Each row comes from the steps of one walk. Every step used is in the known rows, and no mark comes twice. Write the walk behind each row, first mark first.
(in the rows, 128 means zero)
Known rows:
Z -> C -> R -> D: [154 100 126 124  91 118 149 133 207 136 147 143 127 102 133 160  92 155
 134 114 170  99 170 134 157  92 133 153 101 176 129 140 106  92 129 155
 119 176 111 104 165 118  95 122 139 112 128 140 149 157 180  75 160 114
 156 130 112 125  54 157  83 173  95  97 103 127]
F -> B: [111 109 180 117 107 135 165  96 179 142 178 137 129 151 119 159  93 177
 160 118 114  44 166 140 101  81 123  73 119 135 141 153 110 142 144 164
 178 128  64 119 149 132  62 108 129 142 179 132 117 123 158  99 118 133
 165 113 123 125 149 142 116 136  51 135  87 141]
B -> F -> C: [ 89 118 156 146 137 139 145  84 160  80 154 112  89 105 120 117  65 149
 133 143 140  39 153 119 119 109 170 142 116 175 110 120 157 170  81 153
 186 134 117 128 129 119  54  64  98 101 124  86 125  88 184 128 106 105
 147 107 109 116 124 153 140 118  75 168 103  96]
D -> U: [129  89 144  89 108 171 145 141 162 158 156 116 128 142  99 167  96 194
 151 115 155  33 171 162 126  76 133 129 124 119 172 152 115 163 137 131
 174 142  95 100 168 136  75 101 153 126 174 107 146 119 154 161 116 117
 169 123 130 122 102 129 145 104  56 105 143 129]
Q -> C -> Z -> J -> R: [130 116 156 129  84 129 135 124  89 174  92 164 115 118 142 125 130 120
 103  95 151 101 126 147  73 103 101  73 171 196 123 181 179 160 129 135
 125 148  98 127 137  59 140 132 135 132 137 116  86 103 159 177 160 159
 177 133  96 142 161 114 182 117  94 172 143 152]
Q -> C -> R -> D -> Z -> J -> S: [175 112 115 107  88  74 173 161  83 135  54 118 165  93 191 144 157  72
 149 113 183 110 135 104  83 123  59 180 120 189 149 143 120  77 161 131
 107 150 103  80 153  81 167 110 137 160 140 101 122  99 120 133 164 142
 101 172 112 123 126 113  82 149 145 151 157 123]
B -> F -> C -> Z: [ 94 114 178 159 148 125 140 110 128  73 165 150 109 130 103 111  88 156
 120 133 130  35 123 121 116 112 173 143 127 185 128 146 177 174  70 162
 177 118 102 123 124 113  75  67  75  76  99 103  86  75 183 147 114 106
 141 112 114 112 144 161 202  93  80 150  64 107]
F -> C -> R -> D -> Z: [159  97 126 112 120  92 166 116 145 108 109 140 125 110 169 142  87 149
 154 138 154 105 139 123 128 114 127 189 104 190 102 115 117  96 148 184
 178 153  79 104 137 100  98  90 116  97 157  92 128 115 170  84 168  73
 159 137 134 105 109 137  66 124 113  96  93 105]
Q -> C -> Z: [124  94 169 155 113 137 155 155  90 134 122 145 142 198 125 119 119 162
 126 117 162  36 134 138 110  76 130 117 144 171 174 192 144 164 107 148
 140 122  80 109 143 131 106 126 105 138 118 104  99 114 156 156 135 123
 124 103  80 125 149 141 188 108  97 115  79 109]
U -> D -> R -> C -> Z -> J: [128 114 160 127 133 120 116 101 136 175 105 172 116  94 105 166 190 171
 108 117  96 143  98 147 116  95 108  93 133 153 111 140 127 178 107 156
 159  93  79 160 128 118 138 135  46 140 107 128  96 133 140 169 171 148
 150 112 130 148 189 155 127 145  81 174  89 101]
B -> F -> C -> Z -> J -> S: [ 93 135 177 150 128 110 156 128  92  86 145 156 129  76 121 139 116 106
 134 129 154  96 109 111  77 123 156 136 142 188 142 167 191 163  62 143
 155 141 115 129 100  44 132  34  79  82  93 134  99  17 158 165 114 171
 107 146 106 108 148 147 187 106 101 208 106 127]
R -> C -> Z -> J -> S -> M: [136 125 183 136  93 136 189 196  77 168  99 139 139 112 100 131 135 164
 146 112 191 121  83 123 108 105  95 118 155 117 193 225 135 183  80 143
 154 133 125 141 156  54 125 138  82  68 132 130 121  82 152 198 153 183
 155 122 134  95 102 155 139 110 102 174 102 126]
Q -> C: [121 100 149 151 102 148 163 135 118 130 105 104 123 182 130 121 103 159
 141 122 182  39 166 136 117  76 135 129 133 158 151 163 118 164 129 158
 147 143 101 105 145 133  87 117 125 160 137  95 154 127 160 139 126 124
 142 105  81 130 133 132 126 138  80 131 110 100]
D -> Z -> C: [133 110 145 130 120 125 163  73 154  96 136 135 106 123 126 116 102 164
 109 151 145  99 150 143 109 125 120 154 109 144 139 123 106 118 109 153
 140 172  82 108 131 103 131  95  91 121 136 125 131 174 139 106 112 105
 148 114 142 125 122 134 152 137 102 117  71  69]
Z -> J -> S: [121 140 150 125 118 138 172 153 120 136 131 123 147  86 131 176 127 128
 155 108 184  87 162 127  78 106 126  97 146 134 148 184 147 145 117 136
 144 157 110 121 117  70 116  78 134 145 128 144 154  83 150 153 128 171
 114 131 104 126 105 143 127 142  84 184 164 120]
C -> Z -> J -> R: [141 124 165 119 112 139 129 145 124 168 137 177 118  81 130 150 139 129
 102  92 126 111 117 152  76 104 127  63 171 170 116 188 193 158 110 140
 152 159  76 136 147  51 112 124 140 109 132 141  83 127 170 174 173 133
 186 124 134 137 119 134 181 113  83 170 152 155]
C -> R -> D: [160  92 128 100 107 115 149 176 183 146 136 130 137 119 152 177 111 137
 158  99 165  65 165 137 149  91 131 134 106 164 129 151 127 107 140 160
 157 149  84 104 183 153  50 134 167 122 146 121 145 149 173 113 180  92
 164 122 113 125  71 165  74 125  98 100 117 151]
D -> R: [109 108 146 109 107 161 136 142 220 150 142 129 127 126 122 148 115 174
 132 103 125  51 162 147 121  68 139 108 105 161 116 146 133 160 132 169
 167 140  76 112 162 159 105 120 137 158 163  96 114 172 159 147 190 120
 139 100 123 115 135 146 138 149  62 144 133 107]
S -> J: [105 116 147  99 143 143 145 166 128 132 108 110 110 133 101 130  96 146
 133 101 167  67 181 139  97 105 170  95 139 140 110 166 138 156 118 159
 131 143  74 110 129 120  45 126 143 141 167 113 120 158 168 158 153 137
 114  91 101 128  96 137 131 148  82 148 130 137]
R -> C -> Z -> J -> S: [139 129 171 143 116 127 168 148  75 153 134 156 147 112 124 151 147 149
 149 124 168 100 103 137 109 104 104 126 153 135 150 203 129 150  83 135
 158 138  94 137 116  84 135  99  77  92 110 161 129 108 133 182 132 175
 140 116 126 116 121 158 160 136  86 176 112 129]
D -> R -> C -> Z -> J -> S -> M: [115 137 174 117  81 132 174 179 139 180  79 150 135 105 102 121 154 167
 144 105 164 130  63 130 109  76  93 122 141 135 158 202 140 182  76 144
 152 140 103 140 163  84 162 143  75  88 160 112  86 103 150 208 207 170
 138 136 136  96 128 142 139 147 101 198 123 130]
C -> Z -> J -> S: [126 131 171 126 135 126 167 174  89 136 138 158 161 114 124 173 152 125
 142 104 173 100 122 124  85 108 129  96 161 149 168 210 173 151 103 144
 145 139  87 126 122  61 131  88 118 123 107 154 114  88 137 164 144 168
 112 139 106 129 125 152 188 113  97 170 122 133]
R -> D -> Z -> J -> S: [149 133 131 109 120  98 181 142 118 110 100 127 146  78 158 164 152  97
 149 142 194 124 140 107  87 138  80 173 115 145 134 139 128 147 124 110
 132 173  96  99 130  67 147  94 117 155 155 119 138 100 123 126 132 131
  67 163 140 118 114 135  82 125 122 183 134 101]
Q -> C -> Z -> J -> S: [126 120 168 154 100 126 164 166  47 144  94 149 166 140 141 145 154 110
 142 127 183  86 117 125  81  94 120 109 150 170 175 203 159 152 106 127
 115 141 105 114 113  62 152  82 111 148  97 131 121  62 132 166 136 174
  92 134  73 137 155 130 176 123 101 184 130 124]
U -> D -> Z -> J -> R -> C: [166 127 113 112 124 112 123  62 118 170  92 129  84  71 152 163 158 138
 107 128  97 149 114 147  58 133  72 107 127 140  93 103 130 130 128 149
 160 126  97 156 125  73 128 150  59 128 130 125 115 156 133 172 117 111
 186 118 160 144 176 120 108 142 102 184 132 128]
D -> Z -> J -> R: [144 128 123 101 112 119 148  82 131 149 117 129  96  66 164 136 133 120
 102  99 118 120 141 135  58 137  92  97 139 164  92 135 161 130 134 135
 159 168  83 124 140  56 122 121 122 144 167 120 105 153 137 170 159 120
 173 128 148 129 145 112 127 115 100 178 162 141]
Z -> C: [115 111 148 145 117 150 151  98 174 122 161 118 112 123 100 133  76 180
 127 136 172  70 179 149 133  88 144 123 117 148 131 153 120 133 105 154
 135 180 108 112 135 110  98 100 108 120 125 151 153 153 172 108 121 131
 150  95 102 133  99 152 139 161  74 124  96  94]
R -> C -> Z: [144  96 170 148 120 138 151 142 102 144 148 148 111 162 116 132 121 200
 125 121 149  58 110 151 144  79 120 143 142 132 138 190 116 168  94 167
 189 122  70 139 131 140  82 126  71  85 132 133 118 159 166 159 130 112
 165  76 134 117 122 166 173 115  82 114  55 108]
Z -> J -> R -> D -> U: [144 104 131  81  74 131 139 130 196 186 120 141 104  71 113 166 123 136
 138 121 171 110 158 166 108 112  96 119 140 162 113 129 135 177 157  70
 153 191 118  97 173  59  98 131 186 130 208 116 145 106 172 142 162 127
 199 160 153 118  76 109  69 130  84 165 213 176]

Write each row's walk:
[158 122 120 118 106 119 153  54 115 169 110 127  78  67 161 116 114 151
 107 117 118 124 109 147  73 123  66 135 136 149  77 132 116 135 116 141
 175 165  85 137 145  77 126 133  86 121 165 141 126 173 154 175 135 127
 200 107 166 119 128 118 109 134  97 174 148 141] => D -> Z -> J -> R -> C
[143 108 172 149 113 112 150 119  70 150 139 157 102 107 108 114 131 174
 121 118 160 116  96 147 126 102 106 128 158 133 122 194 121 173  98 154
 178 125  90 138 129 104 102  96  76 105 109 164 122 143 160 171 140 160
 182  96 129 135 125 163 140 122  90 147  86 127] => R -> C -> Z -> J
[140 104 133 119  98 132 145 123 163 143 161 130 130 101 133 154  82 167
 124 110 136  72 186 155 136  81 153 105 106 156 138 156 122  65 120 176
 133 161  92 120 151 122  94 112 140  99 108 146 145 165 172 105 165 141
 190 119 105 130  85 151 132 153  83  88 106 121] => Z -> C -> R
[167  68 127  69  79 131 145 180 184 164 135 129 140 121 122 191 100 173
 162 104 157  51 175 150 150  80 106 156 104 159 161 137 107 110 158 131
 157 134  92  87 194 146  58 121 186 114 175  99 145 122 172 126 166 104
 179 140 133 105  69 137  92 122  94  74 144 164] => C -> R -> D -> U
[141 107 128 118  82 155 142 105 172 185 129 115 103 127 142 140 102 183
 135 112 136  54 147 153 113  75 111 118 129 154  91 159 119 140 111 166
 181 155  96 155 141 125  73 168 105  93 164 130 150 179 176 165 142  94
 204  84 135 107  97 140 124 149  54 144 133 153] => J -> R -> C
[141 118 130 116  91 121 143 129 191 162 108 138  95  57 146 158 123 113
 133 120 175 127 140 151 101 119 122 119 138 171  79 147 149 166 139 112
 137 192 125 121 165  74 103 140 161 146 167 133 143 122 183 124 167 124
 169 134 131 140  78 131  68 148  89 194 185 158] => Z -> J -> R -> D
[113 105 190 155 134 140 152 135 114 110 149 167 130 152 114 128  86 184
 137 138 162  71 121 146 113  94 174 122 147 170 117 179 154 172  95 174
 185 146  82 146 106  94  82  70 102  85 120 121 107  80 179 125 135 108
 157 104 119 111 135 156 163 121  72 119  59 116] => F -> C -> Z
[143 107 134 126 118  93 170  94 178  93 131 136 111 114 129 116 108 157
 124 167 175 114 144 131 134 127 115 199 100 154 120 107  94 133 111 136
 134 190  91  89 144 117 137 117  92 136 153 121 143 169 147  69 109  81
 110 121 143 129  90 137  97 154 113 117  78  74] => R -> D -> Z -> C
[146 134 135 105 162 122 157 134  87 130 100 120 164  99 150 203 182 106
 143 129 143 123 147 115  38 142 106 106 134 130 157 129 143 127 127 128
 131 128  91 130 110  61 149  92  77 158 104 121 118  83  97 146 104 136
  87 142 121 139 191 129 146 135 116 182 128  95] => U -> D -> Z -> J -> S
[180  87 119  79 130  95 151 154 149 123 115 130 134 115 171 158 119 126
 137 108 143  85 143 122 123 114  96 170 103 169 125 137 115  87 156 158
 160 135  59  94 175 144  80 128 140 122 151 105 119 166 150 112 163  72
 150 135 141 113  91 145  94 108 126  94  98 124] => C -> R -> D -> Z
[129 120 154  98 125 141 122 157  98 176  90 160 110 146 105 118 130 166
 111  96 140  89 118 151  94  92 137  97 149 172  86 182 150 151  86 156
 150 140  66 146 132 104  70 184 104  79 161 132  85 172 175 203 167 126
 166  83 144 111  95 127 184 148  74 158 117 189] => S -> J -> R -> C -> Z
[150 116 120  79 111 114 148 126 189 129 116 133 109 110 160 145 115 124
 122 130 145  85 133 135 101 123  96 161 117 177  95 114 132 127 129 132
 155 177  83 113 164 110  90 163 123 131 199 101 118 174 143 118 145  53
 139 129 161 115 101 129 106 119 105 143 131 125] => J -> R -> D -> Z
[130  96 162 117 133 154 108 127 165 171 112 156 135 156 107 175 169 192
 121 120  94  89 101 150 129  79 123 118 113 154 122 143 112 163  98 170
 165  85  70 168 139 171 127 165  44 123 109 108 100 152 140 163 163  98
 142  82 136 138 183 168 159 152  70 139  61  94] => U -> D -> R -> C -> Z
[147 100 126 106 131 103 172 136 157  92 121 127 117 135 146 138 122 139
 134 139 174  81 140 120 121 123 114 191 114 149 128 125 104 156 139 127
 162 157  74  93 151 131  91 128 113 140 163 102 125 164 145 103 126  66
 111 121 146 119 108 146  85 115 117 122  93  94] => R -> D -> Z
[122 103 161 127 106 143 132 120 155 158 140 160 122 149 116 127 127 200
 123 117 111  62  97 152 143  59 112 139 125 162 113 175 115 166  86 171
 184 111  57 144 151 166 107 138  81 107 148 126 105 176 158 180 183 114
 160  80 144 116 142 164 173 143  67 128  81 110] => D -> R -> C -> Z
[151 111 127 128 141  89 167 119 134 108 110 132 102  75 150 118 130 118
 128 136 169 132 134 122 100 143  83 170 133 148 114 128 121 163 143 116
 151 160  88  95 146  81 117 103 115 158 154 126 128 145 143 104 142 124
 126 135 147 144 117 142  55 125 136 158 124  98] => R -> D -> Z -> J
[113 115 137  97 142 151 115 134 223 156 125 127 141 133 115 197 151 161
 131 113 101  63 171 143 104  80 157  80 102 155 122 122 143 153 131 164
 143 105  89 142 148 156 104 140 101 159 129  88 121 136 144 132 167  98
 126 108 108 134 185 149 125 144  68 141 117  96] => U -> D -> R
[139 124 134 126  74 142 149  92 148 192 113 126  83  70 133 135 116 159
 125 100 145 110 134 159 100 106  99 104 149 146  74 159 130 155 118 147
 172 171 115 152 143  80 105 142 113 112 158 147 141 157 177 187 150 140
 221 102 139 124  96 132  87 158  62 185 168 160] => Z -> J -> R -> C
[138 107 131 121 156 124 144  68 147 107 130 132 128 128 120 163 129 172
 109 162 124 114 162 140  88 133 134 126  96 138 148  93 112 118 117 152
 125 141  91 130 116 105 143 121  51 142  95 111 122 138 120  89  96  92
 134 123 126 142 162 140 148 144 108 121  51  58] => U -> D -> Z -> C
[156  69 128  86  65 121 144 139 214 158 147 143 131 105 110 168  88 178
 152 123 168  87 178 165 166  87 105 159  90 159 166 122  91  90 132 113
 122 178 110  80 186 115 115 114 175  92 160 134 152 136 173  90 154 119
 188 146 135 116  54 130  92 148  98  79 132 146] => Z -> C -> R -> D -> U
[181 120 128  82  95  95 196 200 136 140  61 132 147  68 159 159 139 104
 160  96 182 142  97  95  95 140  69 146 120 146 172 160 139 107 134 142
 135 149 118  95 197  52 131 139 144  98 167  94 118  89 141 123 197 135
 137 186 140  98  93 128  65 107 167 160 144 135] => C -> R -> D -> Z -> J -> S -> M
[110 124 161 144 111  98 125  93 174 120 138 176  81  44 130 118 106  93
 116 136 146 127  95 117 100 137 143 151 147 219  74 130 193 187  76 113
 151 168 124 122 129  46 104 104 108  80 133 114  82  50 204 131 146 125
 155 157 133 119 109 136 125 119 106 210 143 169] => B -> F -> C -> Z -> J -> R -> D
[144 111 156 122  89 154 126 132 132 175 143 159 111 152 131 140 105 181
 115 112 125  65  98 167 123  79 100 112 133 159 112 182 141 145  93 155
 176 140  77 153 142 114  79 162  93  73 150 141 107 163 167 185 137 100
 200  92 141 105 107 151 185 132  57 138  91 155] => J -> R -> C -> Z
[182  91 114 127  95  70 169 130  91 127  58 122 120  95 184 106 154 100
 128 112 166 129 132 109 103 127  58 166 131 190 120 130 117 107 163 135
 120 140  89  74 161  99 134 119 149 162 145 102 110 139 145 111 175 128
 152 160 121 138 139 114  53 120 146 133 129 120] => Q -> C -> R -> D -> Z -> J
[140 118 122 101 102 108 148  87 214 121 119 144 102 106 149 128 111 137
 113 158 157 114 140 140 110 133  99 171  97 184 105  98 113 119 115 120
 115 217 102 103 142  73 139 163  99 113 178 123 127 173 148  91 131  74
 145 131 155 121  89 122 110 166 104 145 116 113] => J -> R -> D -> Z -> C
[148 118 143 122 166 123 145 103  97 118 115 130 115  88 137 175 170 129
 108 133 117 139 147 130  60 144 117 103 137 126 132 113 144 141 149 146
 153 110  85 130 119  88 130 108  77 163 107 108 112 120 123 132 116 128
 134 120 127 154 183 133 105 105 123 164 109  81] => U -> D -> Z -> J
[122 133 160 122  92 128 146 139 133 164 110 157 156 103 121 150 163 157
 131 110 141 105  93 135 116  80  90 118 135 159 132 184 129 161  90 147
 147 136  77 144 122 103 175 107  83 114 139 149 105 115 129 189 177 175
 126 129 136 115 145 153 165 157  77 190 131 126] => D -> R -> C -> Z -> J -> S
[158  83 118 133  77 106 159 171 146 151  81 117 141 149 165 139 113 131
 157 107 173  49 171 129 147  84 104 165 111 191 136 147 111 105 151 156
 122 139 100  86 165 144  74 141 168 146 148  94 133 133 173 121 174 101
 156 130  88 124  95 137  63 147 102 100 127 137] => Q -> C -> R -> D
[171 117 126  85 115  78 169 163 122 134  89 133 158  67 187 177 154  88
 153 110 152 124 135 106  83 130  72 159 104 166 144 146 135  76 145 139
 129 157  92  96 160  79 143 100 141 128 145 131 121 108 120 123 166 129
 104 179 133 117 103 140  96 131 141 149 155 136] => C -> R -> D -> Z -> J -> S
[128 110 167 132 107 133 135 102 134 159 122 163 101  86 114 109 151 180
 109 106 119 129  92 154 128  91  99 128 146 151 107 174 126 178 111 155
 180 128  66 136 146 122 148 114  83 127 144 140  98 159 162 182 195 155
 166 110 139 136 154 157 140 139  81 163 102 107] => D -> R -> C -> Z -> J
[162 100 126 103 117 117 149  95 147 119 135 130 121  97 150 141 100 158
 109 123 116  92 152 135 107 103 106 135 101 158 138 127 115  54 124 174
 122 155  74 111 157 102 125 104 109  99 122 124 110 188 147 106 155 108
 169 121 133 118 117 132 150 130 110  88  89 101] => D -> Z -> C -> R
[167 106 115 126 116  76 158  98 121 117  94 155 106  54 169 127 101 125
 133 116 158 154 125 124 106 137 109 175 125 186  83 115 124 105 153 163
 165 158  86 106 138  53 113  64 131 118 135 124 119  95 166  78 175 117
 176 159 139 118 117 139  40 141 125 127 121 114] => F -> C -> R -> D -> Z -> J
[150 127 119  93 141 129 125  85 133 155  99 138 112  69 154 182 171 108
 103 118  92 141 140 153  36 144 115  77 135 153 108 111 166 123 147 141
 154 131  86 143 130  50 131 144  94 153 126 106 105 120 123 154 136 114
 164 122 141 152 178 111 128 115 104 186 140 119] => U -> D -> Z -> J -> R
[183 100 116  96 119  81 159 134 135 126 100 132 115  57 175 148 144 114
 126  93 144 141 135 122 105 133  79 153 124 165 102 130 131  97 167 145
 153 141  80  92 172  99 112 109 146 133 146 125 113 154 154 111 180 122
 163 145 141 128 109 134  63 113 132 126 130 125] => C -> R -> D -> Z -> J
[135 124 163 111 110 110 137 156 154 155 128 184 112  77 133 155 146 116
 121 116 158 129 108 143  99 116 106 109 166 181  90 179 174 167 112 117
 139 179  93 125 155  58 108 150 141 124 152 147  97 114 180 143 176 128
 163 139 146 139  89 138 130 127  94 171 147 163] => C -> Z -> J -> R -> D
